Known rows, with every way that one mark hangs from another
Y{W{G Q{J K}}}: [ -3 -18   1  -8 -20  -3  18  -1 -21  16  -1   9  14   0   0 -11  15   3
  -9  -1  -7   2  17 -11  -5   4  -5   1   8 -20  -4   7  -4 -10   0   1
   4  20   0   4  -4  -7   1  -6  -7  -3   1  17  -7  12 -14  17]
U{W{Q{K} R Y}}: [ 13 -10  15  -3   2   0   9   4 -19  16  -8   8  15   8  11 -11  33   5
   0   5  -7 -10   3   3   1   2   0   5   9   7 -14  24  -7 -19  16 -12
   6  27  20 -13 -25 -18  -8   4   4  -4 -13  31   3   8  -4  18]
W{G{K} Q{P} R}: [ 12 -12  -5  -5  -8   1  -2   4  -5   9  -8  19  17   7 -11 -17  11   3
   5  -1 -19  -8  14  -5  -2   7 -10   2  19   4  -4  14  -9 -13  -5 -12
   7  13   7 -19  -1  -5   3  -7   5  -6 -12  15  -8   7  -8  13]
N{U{W{G Q R Y}}}: [ 16 -14  13  -9  -3  -3  15  -2   0  11 -14  13  10  -3  19   4  17  10
   6   5 -18 -17  10  -2  -9  -4  -7  11  17  -2 -13  20  -6 -14  12 -22
   9  16  25  -1 -28  -9   3  -1  14  -1 -22  31   5   3  -1  19]
U{W{Q}}: [ 9  2 10 -1 -1  8  0  1  1  3  2  4  7  1 14 -3  8  5 -6  0 -2 -7  7 -4
 -1 -4 -2  5  3  9 -4 12  3 -7 -7 -7  8 13 20 -5 -6 -2 -3 -1  1  2 -8 16
  3  3  0 14]
N{R U{W{Q{J}}}}: [  7  -2  13 -11   8   3  -1  -2  -6   5  -6  10   8   5  22  -3  -6   9
 -14  14 -12  -5  11   2  -1 -16  -3  10  -9   7 -15  13   8  -8  -3 -10
  -3  -6   9   5 -11  -4  10  -6   7  -8 -16  31   5   6   0  19]
W{Y}: [ 13 -11   4  -7  -4   0   8   4 -11  -2  -1  -1   1  -5   7  -1   9   4
   5   1  -1  -1   0  -1  -2   3  -5  -6   2  -8  -7  10  -7 -14   5 -14
   8   2  15  -6 -11  -9  -3   9  -6   2 -13   6  -3   0  -3  -2]
F{J{Q}}: [  4 -12   3  -7 -20   5   8   6 -17   5  -9  10  -4   2  11  -1  -3   5
 -16  -3  10  -1   8  -1   7  -4  -5  -6   5  13  -3   8  -5  -5   0  -2
   0   0   7   6   8  -2   0  -1 -12   6   2  14   6   4 -11  -3]
J{Q}: [  7  -9   1  -2 -10   5   3   5 -12   6   1   4   1  -3   5  -1   6   4
  -9  -6   5   0   0  -6   4  -5  -9  -6   3  15  -4   9  -1   3  -3  -6
   0   1   9  -1   0  -1   5   2 -10   6  -3   8  -5   2  -4  -2]
G{K P{Q}}: [ 14 -10  -6   2  -5   1 -12   2  -3  -5   6   7   5  10  -1 -11  19  -2
  18   0 -10  -3  11 -14   6  -2 -12  -2  -6  -2  -9   6  -2   3  -7 -12
  10  -6   9  -9  -8  11  -4  -4  -6  -9 -10  13 -19   1 -18  -1]
E{Q{J P}}: [ -4  -7   6  -9  -3   9  -5  10 -18   3  -3  14   9  -1   2  -6  -7   4
  -7   3   9  -2  12  -5   5 -12   3  -6  -5  -2   3  11   6 -11   3  -1
  -2  -6  -4   2  11  -4   0   2  -5  -8 -10   1  -2   4  -2  -2]
E{Q{K}}: [  3  -1   4   2  -1   1   0  10 -25   1   3   8   5  -4   1 -12  14   8
 -12  -5  11  -1   0  -5   2  -5 -10  -8  -3   0  -6   7  -3  -1   6  -4
  -7   7  15  -7  -4  -4  -5   9 -11 -11  -8  11  -3   3  -4  13]
W{G{K P} Q{J} Y}: [ 12 -27  -2  -6 -14  -2  13  10   2   3   0  15  12  13   6 -12   5   3
  12  15 -18  -2  18  -8  -8   7  -5   2  12 -17 -12  17 -11 -18  -4  -9
  16   8   6  -9  -9  -5 -16  -6   4  -5 -21  21 -14   3 -29   7]
U{W{G Q{J P} Y}}: [  4 -12  12 -16  -7   5  15   3  -2  10  -6  16   9   9  22  -6   2   3
  -3  10 -11  -8  22 -10  -1  -5   4  11  12 -11  -6  18  -6 -31   6  -4
  11   8   5  -1  -5 -13  -5  -1   4   5 -17  17   0  11 -11   6]
M{E J{Q}}: [  8 -18  10  -3 -17   5  15  -3  -7  28  -6   6  -8  -8   1  -9   7   0
 -13   0   9   8  10 -16   5  -6 -14   2   5   7  -3  14  -3   2  -7 -10
   0  -3   1  -8   2  -7  10  -3 -12   4  -7   0  -7  10 -13  -1]
M{J{Q} K}: [  9 -11  10   2  -9   4  14   3 -17  20  -6   2   4 -10  -4  -8  14   4
  -9  -4   8  12   7 -15   9  -7 -19  -7   1   4   0  12  -9   4   1  -3
   4 -11   6  -6  -3 -10   9   4 -16   5   4   0   0  14 -10   8]
N{R U{W{Y}}}: [ 17   0  13 -14   6   0   6  -2 -11  -4  -7   3  -2  -2  22  -2   6   6
  -2   9 -11  -6   2   3   5  -9  -9   6 -12  -3 -22   8  -4 -12  10 -24
  -1 -14  24 -10 -23  -6   8   5   2   0 -24  28  -1   4   3  11]
P{Q{J K}}: [  0  -9   5  -4  -4  -4  -1  -6 -18  11   1   9   6   7   3 -12  24   6
  -6   3  -1  -1  11  -7   5 -12  -2   0  -8  -4  -5   8   0  -6   6   3
   1   4  -3  13  -7 -10   3   1 -13 -13  -8  14  -4   6 -14   4]
Y{W{G{K P} R}}: [ 12 -21  -7 -10 -25  -5   2   5 -18   2   4  11  20  -3 -12 -10  21  -6
  27  -3 -17  -4  14  -3   5  21  -9  -3   8 -19 -12   3  -4   5  -1 -20
   8  10   7 -11 -11  10  -2  -7   5   2  -7  11 -24  -1 -12   9]
Y{W{G{P{Q{J}}} R}}: [ -1 -26   3 -13 -26  -3   6  -4 -19  13  -1  13  23   1  -4  -2  22  -2
  31  -2 -15  -7  18  -9   1   3  -1   1   2 -20  -9   7   3   2   5 -12
  18  10  -7  17 -12   4   4 -10   0  -5   3  12 -21   3 -17  -3]
Y{W{Q}}: [  4 -12   0   1 -12   9   7   2 -10   3   2  -2  11  -6   0  -2  12   3
   3 -10  -1   2   5  -5  -2   3  -5  -4   3  -2   2   7   1  -3  -5 -10
   8  13  10  -6  -1   3   4  -3  -4   2   3   9  -5   7   2   7]
P{Q}: [  7  -5   2  -1  -3   1  -3  -4  -7   3   1   2   2  -1   4  -2  14   7
   5  -7  -4  -4   4  -9   0  -8  -9  -1  -6   1  -3   5   1  -1  -3  -9
   9   0  12   4  -8   0   4   1 -10  -6  -4   6  -5   2  -6  -4]
M{E J W{G}}: [  9 -11   2  -8 -25 -10  31 -10 -12  25  -3   5   1 -17  -7  -9   7  -4
   0  -1   0   2  22 -19  -1   7 -15   6   8 -26  -1  -2  -8  -5  -8 -13
   7   7   0  -5  -5  -7   9   2 -11  12  -7  -8 -14   8 -17   6]
M{E{Q{P}} J K}: [  1 -11  13   1  -3  12   9   4 -18  21 -10   8  -1 -12  -9 -17  10  -1
 -11  -2  14  10  18 -18   6  -8 -17  -1   5  -7   5  11 -10  -3   5  -8
  -1 -20  -3 -21   3 -10  11   5 -12  -2  -4  -9  -9  18 -11  12]
Y{W{G}}: [  6 -12  -3 -12 -21  -1  11  -1 -15   2   4   1   9 -14  -3   1  10   0
   5 -10  -6  -1  10  -6  -1  10 -10  -3   6 -23  -4  -3  -3  -2  -3 -11
   4   7  13   1  -4   4   4   0  -6  11  -1   5 -10   3  -3   6]
W{G{P{Q{J}}}}: [  1 -17   0  -8 -15  -2   4  -3  -4   3   5  14  10   5   7  -3   7   3
  14   7 -10  -5  17 -18  -1  -5  -8   6   1 -14  -7   6   2  -4  -6  -5
  17  -2   0  17  -9   2  -6  -4  -6 -10  -3   8 -16   1 -22  -2]
N{R}: [ 12   3   1  -7   0   1  -3  -1 -15  -6   2   3   4  -4  -1 -10   1   7
  -6   0  -5   2  -3   3   1   3 -11  -1  -8   5 -12   1   0  -6  -6 -15
   0  -8  10 -12  -8  -4   4   5  -8  -2  -7  11  -8   2  -1   4]
W{G{P} R Y}: [ 10 -20   0  -9 -12  -3  10   4 -15  -2  -1  12  12  -4   2  -4  17   3
  24   4 -13  -8   5  -2  -5  16 -10   3  12 -11 -16  13 -10 -10   9 -21
  17   6  13  -6 -22  -8 -14   5   3   0  -8  12 -15  -3 -12   0]
Y{W}: [  6 -10   0  -8 -15   4   4   1 -19   2   2  -5   7 -11  -1  -1  11   0
   7  -8   1   4   6   1   4   5  -3  -8  -4 -10  -1   0   2   1  -1 -11
   2   4   8  -3  -1   4   6   2  -5   6   0   4  -8   2   2   4]

Rows
[ 10  -3  12  -4   4   5  -3  -2  -2   7  -7  10  11  -2  16   2  15   8
   3   3 -10 -13   7   5  -1  -9  -3   7   5  17  -9  17   6   1   6 -16
   3  12  19   2 -17  -4   7  -7  12  -8 -12  27   7   0   9  22] | N{U{W{Q R}}}
[ -5  -4   2 -14   0   6  -4  -1 -28   7   1  11   5   4   1 -18  14   0
 -15   7   3   3  14  -5  10  -6   0   2  -4  -2  -4   8   2 -12   9   4
  -5  -5 -10  -1   4 -13   3   4 -11  -7  -8   5  -2   7  -5   9] | Q{J K P}
[ 13   6   7 -17   0  -3   3  -7  -9  -3  -2   9   1  -6  18   1   1   8
 -11   4 -16 -10   8  -4  -1  -6 -16  11  -3  -7 -20  -2   0  -3  -3 -19
  -5 -12  23  -3 -18   1  11   2   2   1 -18  23  -3   3   2  19] | N{R U{W{G}}}
[ 24 -16   8  -6 -11  -8  13   6   4  13  -9  13  15   9   6  -9  18   3
  12   6 -21 -15  11   1  -4   8  -2   5  18  -2 -15  22 -12 -20   4 -18
   9  26  26 -16 -18 -10  -3  -3  12   2 -24  29  -3   4 -13  17] | U{W{G{K} Q R Y}}
[  0 -14   2  -6  -7   4  -4  -2  -8  -1   6   9   7   6   7  -4  10   1
  15   7  -5  -2  12 -10   5  -8  -3   3  -9  -5  -5   8   7  -2  -1  -4
  15  -6  -4  16  -7   2  -4  -4  -7 -11  -3   9 -14   0 -15  -7] | G{P{Q{J}}}
[ -3 -21   2 -15 -19   5   8   1 -19  17  -8  16  23  -1  -8  -8   7   3
   9  -1 -12  -4  19  -4  -2   6   2   2  13 -12   0  14   2 -14   4  -6
   9  16 -10   3   4  -7   9 -11   3  -1   1   9  -6  10  -5   6] | Y{W{G Q{J P} R}}
[ -2  -8   8  -9  -8   3   6   0 -10   9   9  18  10  13  18 -11  15   0
  -5  14 -10  -8  20 -12   0   0  -3  14   8  -9 -13  12   0 -10  -2   1
   9  14   6   2 -13  -6 -15  -4   0  -6  -8  24  -9   6 -19  22] | U{W{G{P} Q{J K}}}
[ -4  -8   7  -4  -5   0   1  10 -27   8   1  12   8  -2   2 -14   8   6
 -14   3  10  -1   7  -5   3  -8   0  -8  -6  -5  -4  10   2  -5   8   1
  -7   9   3   6   1  -9  -4   6  -9 -15 -13  12  -2   3 -10  11] | E{Q{J K}}
[  2 -19  -2  -6 -19  -4   6  -5 -29  15   5  11  17   1  -6 -10  42  -1
  22 -11 -14  -8  12 -13   5   8 -13   5   4 -16 -14   4  -4   5  10 -14
  12  12   4   1 -21   3   1  -2  -7 -10   5  16 -25   9 -15   5] | Y{W{G{P{Q{K}}} R}}
[  2 -23   3 -10 -12  -6  13  -1 -17   9   2  14   6  13   8 -11  27   3
  13   7 -12  -5  16 -16  -2  -3  -8   8   2 -23 -16  11 -10 -16  11  -6
  15   4   2   8 -19 -11 -11   2 -11 -11 -12  19 -18   7 -28   0] | W{G{P{Q{J K}}} Y}
[  6 -21   4  -8 -12  -3  19   4  -2   9  -6  11   9   2   9  -3  -1  10
   0   8 -12  -3  12  -7 -13   0  -2   3  14 -15  -4  18  -9 -23   0  -7
  14  15   7   6  -9 -14  -8   0   0  -2 -13  15  -1   4 -18   3] | W{G Q{J} Y}
[ 12  -5  10 -16  -3  -4   3  -6  -9   7  -8  14  10 -10  13   4  14   5
   3   4 -12 -17  11   3   1  -2  -8   8   8  -3 -13   8   2   1   8 -16
   1   6  19   6 -19  -2  10  -2  10  -1 -15  21   4  -4   4  21] | N{U{W{G R}}}
[  1 -11  -6  -8 -15   9  10   1 -12   7  -2   7  12  -4   0  -5   6   1
   0 -14  -9  -2  14 -16  -1   5  -9   2  12 -14   3   3  -5 -12  -5  -7
   8   5   5 -11   4   3   4  -5  -6   6   3   6 -12  14  -1   4] | Y{W{G Q{P}}}
[ 10  -5  11  -8  10  14   4   2  -3   0 -10   7   0   4  26   0  11   5
  -5   5  -8  -9  14  -8   5 -16  -4   9   3   3  -7  16  -3 -18  10 -15
   5  -7  18 -12 -11  -6   4  -1   5   2 -20  23   4   8   6  10] | N{U{W{Q{P} Y}}}
[ 12   0  12 -12   3   1  -6  -3 -12   4  -6   7   8  -8  13   2  16   4
   6   6  -6 -13   7   7   6  -7  -2   5  -1   8 -11   9   7   3  11 -17
  -3   3  15   4 -17  -3  12  -1   9  -3 -14  18   6  -5   9  18] | N{U{W{R}}}
[ -3 -12   2  -5  -3   3  -4  -2 -21   4   8  12   7  11   6 -14  23   1
   6   8  -3   0  14 -11   6  -8  -6   3  -9  -6 -10   8   2  -2   3  -1
   8  -1  -5  12 -14  -4  -6  -2 -11 -15  -2  15 -15   3 -20   2] | G{P{Q{J K}}}
[ 16 -16   4  -3 -20  -6  34   3 -20  24  -8   0   5  -8   3  -5  10  -1
   2  -5   4   6  10 -20   9  -6 -10  -9  -3  -8   1   8 -10 -11   9 -13
   7   5   9  -3  -4 -13   6   5 -13  19  -8   4  -6  12 -12 -12] | M{J{Q} W{Y}}
[ 18  -3  10 -18   0  -6  13  -2  -9  -1  -6   8   0  -4  21   1   4   7
  -4   6 -17  -9   6  -5  -2  -4 -13  11  -2 -15 -24   5  -8 -15   6 -24
   1 -10  26  -9 -25  -5   7   4   3   4 -25  28  -2   4  -2  14] | N{R U{W{G Y}}}
[  5 -14  12   0 -12   3  11   4  -8  19  -4   8   0 -15  -2  -9   1   3
  -6   1  13   3   9 -15   2  -8 -11  -1   2  -6   0  12  -1  -3  -4 -12
   0  -2   7 -11  -1  -5   3   2  -9  -4 -11  -2  -4   7 -12   6] | M{E{Q} J}
[  7 -16  -1 -12 -23  -6   9  -2 -20  11  -5   5  18 -13  -9   0  17   1
  15 -11  -9  -6   7   1  -2  14  -3  -3   9 -16  -6   4  -1  -1   4 -16
   7  17   7   1  -8  -1   7  -1   1   5  -1   8 -10   2   0   8] | Y{W{G R}}
[  8 -11   3  -2   2  10   5   5  -7   1  -4   5   5   3   7  -6   9   5
  -2  -1  -3   1   6  -8  -2  -5  -7   2   7   4  -2  16  -8 -23   5 -12
  11  -1   8 -16  -2 -12  -5   3  -4   1 -10  10  -3   9  -2  -2] | W{Q{P} Y}
[  1  -9   3  -7 -16   4   9   5 -28  11  -6  11  -4   7  10 -11  13   5
 -26  -2  11   1   8  -4  11  -4  -8  -4   4  10 -10   8  -9  -4   7   2
  -5   4   4   2   4  -9   0   1 -16   1   2  20   4   7 -16   6] | F{J{Q{K}}}
[  4 -19   7  -3  -2  -1  12   4 -17  11  -4   7   7   8   8 -14  16   8
  -9  10  -3   2   8  -1  -4  -4  -1   0   4  -3  -8  20  -8 -20   9  -3
   4  16   4   0 -10 -21  -7   4  -6  -9 -13  21   2   7 -14   9] | W{Q{J K} Y}
[  1  -2  -1  -7  -3  11  -2   5 -27  10   1   8  -2   4   1 -15  19   0
 -23  -8   7   2   5 -12  16  -7 -13  -3   2  14  -7   9  -5  -5   5   0
  -7  -5  -1 -12   4  -7   5   2 -17   2  -3   9  -8  10  -1   0] | J{Q{K P}}
[  3  -6  -1   2  -1   3  -4  -3 -18   2   8   6   1   7   5 -11  30   2
   7  -2  -4  -3   7 -14   4  -5 -16   3  -7  -1 -13   4  -1   3   1  -8
   9  -3   8  -2 -16   0  -7   2 -14 -14   1  14 -18   5 -15   2] | G{P{Q{K}}}
[ -3 -26   0 -10 -22   3  10   2 -16  12   1  15  25  -2  -1  -5  11   0
  22   2 -15  -5  16  -3  -4  12   0   4  12 -13  -6  13   4  -5   1 -10
  16  18  -5   8 -10   0  -5 -11   6  -2   5  14 -15   4 -13   7] | Y{W{G{P} Q{J} R}}
